Each row was made from one walk, in order. Every step used is in the known rows, and no mark comes twice. Write each row's walk.
Known rows
kuzig -> mufon -> zetol -> letile: [-68.5   0.0  46.8  14.0  -7.2  33.7  -1.2  39.1   7.4 -29.7 -38.3 -12.4
  29.4 -24.1  -8.3 -20.9  28.9  16.1 -10.8 -13.3 -23.7 -56.4  13.9   2.1]
furik -> sofe -> mufon -> zetol -> letile -> mezon: [-29.7 -17.3  32.8  45.5 -11.3  42.7 -12.3  55.4   9.0 -38.8 -12.2 -11.7
  -9.8 -10.1   6.8 -30.5  35.4  31.4 -33.5  -1.4 -43.6 -84.1  39.3  -3.1]
zutev -> sofe -> befur -> kuzig: [ 31.9  -4.4 -12.8  -6.2   8.3 -18.0   1.2 -44.8  -1.1  17.0   1.7  17.7
 -16.8   9.2   8.2   6.3   1.4  13.0  10.0  11.3  18.4  32.6 -17.1   6.5]
sofe -> mufon: [-15.8  -2.2 -12.0   9.4 -20.4   1.3   6.5  24.3 -10.9  -3.0 -12.8 -10.3
  -1.9   8.4 -13.9 -12.6  34.0   3.3   6.9 -24.5 -13.7 -18.1  41.0  -3.4]
furik -> sofe -> mufon -> zetol: [-18.4  -5.9   7.8  34.5  -7.1  11.5   3.3  37.6  10.5   0.6 -10.5  -1.7
 -17.8  11.2  -7.4 -21.7  10.1 -16.9  -0.6  -8.3  -9.2 -35.5  24.6  16.2]
befur -> kuzig -> mufon: [-28.7   3.3  -8.6 -18.8  -0.7   7.1   5.1 -12.8   3.1  -1.1 -13.1   2.3
  19.7   7.7 -17.1   0.5  18.8  -7.1   1.1 -15.7   0.0  -1.6  14.5  13.2]
sugipuz -> sofe -> befur -> kuzig -> mufon -> zetol -> letile: [-17.8 -16.5  31.0 -12.1   4.0  38.4 -13.8   7.7  10.3   9.8 -10.3  31.0
  10.5  -8.8   3.2  -2.3  17.4  23.7 -11.8  40.4  11.1 -27.5 -14.3   5.7]
sofe -> befur: [ -7.2  -3.4  36.2   3.5  -9.6 -13.3  -0.4  13.3  -6.0  -5.8  -3.6 -10.8
  -7.1   1.8  16.3  -8.9  10.0  14.4  12.8 -22.3  15.0  21.0  23.8  -0.8]
sofe -> befur -> kuzig -> mufon -> zetol: [-31.8 -16.8  29.1 -18.3  -5.8  13.1 -10.6  -0.5  12.2   4.1 -23.7  19.1
   2.9   8.2  -3.4   4.8   6.4  -4.7   1.6   6.2  18.9   7.3  -6.6  22.2]
sofe -> sugipuz: [-36.1   8.5   4.9   6.2  -1.7 -25.4   1.8   0.6 -31.8 -15.3   2.4 -16.2
  -3.6  -0.1  -7.8  -2.9   4.4   3.0   2.6 -24.9  -3.1  -3.3  24.7 -15.6]
sofe -> furik -> kuzig -> zutev: [ 31.2   2.6 -28.6  -4.1 -14.3 -21.3   3.1   7.5   4.4 -14.4  25.2 -16.0
   3.0  -0.5  18.9  -4.1 -29.7 -16.6   1.2 -16.0  -8.2  37.5 -11.5  -9.7]
sofe -> befur -> kuzig: [ -3.8 -11.2  11.4 -19.3  -2.7 -16.6  -1.2 -17.6  -8.2  -0.9   3.8   7.7
  -7.3   6.0  14.7 -12.9  10.3  18.0   6.7  -5.0  24.5  31.2  12.9   6.7]
sugipuz -> sofe -> befur -> kuzig -> zutev: [ 20.3 -12.7 -19.3 -18.9   8.6 -28.7 -14.3 -18.5 -15.7  21.3  37.1  19.5
   5.7  11.7   8.2  10.2 -12.1  17.8  26.2  20.4  30.8  25.8 -14.4   8.2]
sugipuz -> sofe -> mufon: [  5.5   0.2 -22.2   9.3  -9.1   1.0   9.4  26.9 -16.6  12.4   3.2   2.7
  -8.2   5.0 -17.8  -1.4  26.4   7.3   7.7   3.5  -5.5 -24.3  30.9 -10.7]
sugipuz -> sofe -> furik: [ 11.7  15.4 -19.2  11.9 -16.2 -15.5  10.4  34.3 -15.1  -6.5  19.9   4.4
 -21.0 -21.8   3.4  -0.9   7.3   1.4  -0.2  19.0  -0.1  11.5  16.9 -16.7]
gesil -> kuzig -> mufon: [-17.4  22.6  23.6  -3.8  19.5  12.1  -0.3 -14.2  16.3   4.2 -20.2 -20.2
  27.2  -4.0 -21.3  -4.0   8.5  -9.4   8.4 -38.2 -11.5 -11.0  19.4  15.3]
zetol -> letile: [-42.1   4.6  30.3  12.6  -3.8   2.3   7.0  22.4 -13.9 -34.3 -10.3 -23.6
  20.2 -26.7   8.9 -36.5  33.3  38.2  -5.1 -23.8 -18.1 -32.7  32.3 -13.9]
furik -> kuzig -> sugipuz -> sofe -> befur: [ 40.9  -3.7  30.6 -25.9  19.1   1.5   0.7 -25.4   1.9  21.1  10.4  -7.3
 -15.1  16.3  18.1  20.2 -41.3 -15.6  -8.4   2.2  30.8  37.3 -16.7 -15.4]
befur -> kuzig -> zutev: [-28.5  -2.9 -25.9 -16.7   4.3 -36.9  -2.5 -19.8 -21.5 -13.3  17.0  -7.0
  24.3  -0.4  -5.4 -10.4   0.5  14.2  21.5 -17.3   5.3   9.8   3.8  11.4]
sugipuz -> sofe: [-11.8   8.8   7.0   5.8   6.8 -22.0  14.0  18.7 -21.3  -8.2   7.7  -9.6
  -1.2 -18.6  -4.5  -7.8  10.1  18.3   8.1  -3.5   7.0 -11.3  23.4 -10.6]
zutev -> sofe -> mufon: [ 17.8   5.2 -35.3  23.5  -9.1  -1.0   9.3  -2.8  -3.7  14.3 -14.2  -0.9
 -11.7  13.5 -19.9   4.8  24.9  -1.4   9.3  -8.1 -20.5 -15.9  11.7  -3.6]
furik -> kuzig -> mufon: [  6.2   3.8  15.4 -13.5   4.4  16.2  15.5  -1.5  22.1  -3.5 -18.2 -22.1
  17.0   9.4  -2.0  -0.8  -8.6 -19.4 -10.6 -38.4  -6.4   4.6   6.8  -0.9]

Which walk is each row?
[  5.2   5.3 -64.5  -1.8  18.3 -41.5 -10.8 -60.3 -28.9  12.6  25.9   9.4
   7.1  18.8 -19.6  25.5 -21.2  -2.8  18.8   6.7  -3.9  10.5 -33.4   0.8] => befur -> kuzig -> zutev -> sofe -> sugipuz
[ 18.4  -8.7   0.2 -19.5   7.0 -16.5   1.1 -16.7 -14.0  15.3  19.5  21.2
 -14.2   0.8  10.1  -0.2   4.4  22.2   7.4  22.0  33.3  23.2   3.4  -0.7] => sugipuz -> sofe -> befur -> kuzig
[-69.7  -3.2  49.0  15.5  -4.3   3.0   5.2  36.7 -14.8 -47.1 -25.8 -19.1
  14.4 -42.3   5.2 -42.6  28.3  39.7  -9.7 -13.5 -16.4 -46.9  20.6  -9.2] => mufon -> zetol -> letile
[ 29.3   0.1  -6.1  18.2   2.0 -26.7 -13.4 -16.9  -2.0  18.0  12.3  -2.5
   2.8  16.9   8.4  19.7 -15.2   5.4  34.0  -5.6   7.6  23.5 -23.1   9.5] => kuzig -> zutev -> sofe -> befur
[ 50.0   8.1 -21.4  -5.3  -4.4  -8.4  19.6  14.7   1.8  -3.6  23.1  -1.2
 -22.8 -16.5  16.1  -4.9 -19.0  -8.2 -16.4  13.6   2.8  28.4  -2.5 -24.9] => sugipuz -> sofe -> furik -> kuzig
[ 28.2   5.8 -10.0  -4.2 -15.0  -9.8  17.9  11.8   6.9 -19.5   7.7 -14.0
 -16.6 -11.9  21.3 -15.7 -13.3 -12.7 -16.9 -14.1  -6.3  34.9   6.5 -18.4] => sofe -> furik -> kuzig
[ 15.1   0.0   9.0   2.9  -8.5  44.8   6.7  37.5  25.3 -10.1  -6.9   9.6
   2.0 -24.9   9.8  -4.8  -6.8  -6.5 -36.1  31.8 -19.9 -24.0 -19.8 -19.1] => sugipuz -> sofe -> furik -> kuzig -> mufon -> zetol -> letile
[ -0.6 -14.4  -7.3 -18.0  -1.9 -28.1 -16.2 -21.3 -11.5   5.6  21.1   6.0
  11.7  16.0  12.6   0.4  -6.0  13.3  25.9  -6.9  23.5  33.0  -5.5  14.5] => sofe -> befur -> kuzig -> zutev
[ 16.7  11.3  -0.8 -17.4  -7.9  -1.6   6.5  -8.9   3.0 -11.6   2.7 -18.8
 -15.6   0.1  12.9   7.3 -32.7 -36.1 -21.4 -12.7  -2.3  40.6  -6.1 -18.2] => sofe -> furik -> kuzig -> sugipuz
[-70.9  -8.8  59.6  18.2 -13.2  38.5 -12.3  50.2   3.1 -57.6 -39.5 -21.7
  23.7 -33.8  -3.8 -10.4  37.5  40.2 -30.7 -12.9 -41.1 -76.9  29.1  -6.9] => kuzig -> mufon -> zetol -> letile -> mezon
[ -2.8 -11.7  17.2   1.8   3.6  38.3 -12.3 -20.5  22.8  11.0 -27.9  27.5
   8.5  -0.9   0.6   5.0  14.9  13.9  -9.7  30.4  -3.6 -19.6 -35.4  13.2] => zutev -> sofe -> befur -> kuzig -> mufon -> zetol -> letile
[  0.6  21.0 -12.1   0.0  -9.8  -7.1  -2.2  14.6 -18.0   0.6  15.0   0.2
 -19.1  -8.8  -4.5  23.8 -12.0 -22.2  -4.9  21.2   3.3  16.0   4.8 -16.3] => kuzig -> sugipuz -> sofe -> furik
[ 10.1  -0.6  19.2 -11.1  17.0   5.2 -12.9 -39.2   8.8  24.2  17.5   7.7
 -18.3  33.3  16.9   8.2 -26.4 -27.3  -1.3   1.3  31.6  34.8  -5.6  23.1] => furik -> sofe -> befur -> kuzig -> sugipuz
[-22.7  -4.8  33.5  -9.2   4.1  14.5  13.2  13.8  21.4 -16.7 -33.9 -17.2
  12.8  -7.4  -6.0  -6.1 -13.9 -18.4 -14.2 -26.6  -4.2 -10.1  -3.7   3.5] => furik -> kuzig -> mufon -> zetol
[-19.5   8.5 -10.9 -29.9  20.1 -17.4   3.1 -34.7 -27.5   5.5  11.4   3.5
  -0.6  -2.8 -14.6  13.9  -8.0  -1.7  -1.2  12.8  19.2   6.2   0.4  -2.7] => befur -> kuzig -> sugipuz -> sofe
[ 37.9   8.3 -17.2  10.1  -8.5  18.1  10.8   3.5  35.2   1.9 -22.9   6.8
 -14.4  -4.9  -3.5  20.0 -26.1 -40.5 -19.8  15.1 -17.9  13.1 -40.4  -2.2] => zutev -> sofe -> furik -> kuzig -> mufon -> zetol
[-23.6  15.1  13.5  -6.9  12.8 -13.7   2.9  -1.3 -24.9   0.3   2.6 -14.7
  -0.9  -5.3 -13.3  15.8  -8.6  -5.5   3.1  -2.3  12.0  -5.1  10.6 -11.0] => kuzig -> sugipuz -> sofe
[  4.4  -9.3   4.1  -5.0   5.1  12.6  -7.3 -28.4  19.4  21.9 -26.3  28.7
  -5.7  11.6  -9.2  22.9  -2.5 -10.0   4.5  22.2  12.2   8.4 -34.7  23.1] => zutev -> sofe -> befur -> kuzig -> mufon -> zetol
[ 22.9   2.1  -3.0  -3.4  -8.0  20.4  10.7  32.0  24.0   0.8  -5.1  10.6
 -13.3 -13.0  -1.4  12.6 -23.2 -30.6 -21.8  25.2  -2.9   4.0 -20.4  -9.1] => sugipuz -> sofe -> furik -> kuzig -> mufon -> zetol
[  7.2   3.7 -50.7  -1.9  15.0 -38.5   0.0 -46.4 -14.2   4.3  15.4   2.6
  14.5   3.2 -11.7   9.3  -7.7   7.7  24.0  -0.4  -1.0  10.8 -26.1  11.9] => befur -> kuzig -> zutev -> sofe
[ 23.6  -5.9 -79.5   1.0  -0.2 -15.5  -6.3 -37.8  -9.3  24.0  10.7  15.3
   7.9  27.6 -24.0  14.5   8.8  -2.9  22.2   6.6 -13.0  -3.8 -16.8  11.9] => befur -> kuzig -> zutev -> sofe -> mufon
[ 52.6   4.1 -40.8  -4.2  -2.8 -21.9   5.6  10.7  -0.1   1.5  41.1  -3.0
  -3.6  -4.6  15.2   7.9 -35.8 -13.4   1.8  11.9   0.9  30.4 -20.2 -16.3] => sugipuz -> sofe -> furik -> kuzig -> zutev
[ 23.8  -9.3  -7.4   3.4  11.5 -14.4 -17.1 -21.6  10.1  21.7  39.7   9.8
   1.5  33.6  23.2  -2.6 -24.2  -7.4  22.5  -2.4  25.5  30.7 -10.7  31.8] => furik -> sofe -> befur -> kuzig -> zutev
[ 34.5  12.6 -48.3  17.9  17.9  -9.4 -12.9 -39.6   5.7  30.2   3.9  -7.5
  16.3  16.0 -28.7  11.3  -0.3  -5.6  29.4 -16.1 -24.2 -13.4 -12.7  13.7] => gesil -> kuzig -> zutev -> sofe -> mufon
[ 29.9   5.0  -5.0  16.2  -8.8  45.0   6.9   8.0  39.3  -8.7 -25.2   5.0
  -0.5 -17.3   6.3   1.5  -8.9 -16.3 -34.3  21.0 -33.9 -15.4 -40.5 -11.2] => zutev -> sofe -> furik -> kuzig -> mufon -> zetol -> letile
[ 19.3  -5.3  -0.7 -21.7   3.2  15.3  -5.5 -12.0   8.1  33.3   7.2  27.8
   1.6  18.7  -2.5  21.9   4.6  -2.3   6.1  22.2  25.1  14.8  -3.8   9.9] => sugipuz -> sofe -> befur -> kuzig -> mufon
[-27.9  -8.7  19.8  41.1  -7.8  35.9  -2.0  43.5  13.0 -11.1 -11.8  -3.1
  -3.2  -1.3   3.1 -39.7  27.6   7.7 -14.4  -0.8 -26.1 -63.7  24.3   6.6] => furik -> sofe -> mufon -> zetol -> letile
[  3.7   4.3  32.2  -9.3   7.5  -4.8 -10.6  -3.3 -15.6  19.1   8.3  -1.7
 -12.5   9.3   5.4  25.8 -14.9  -5.5   8.9   7.7  29.1  18.8   2.4  -6.7] => kuzig -> sugipuz -> sofe -> befur
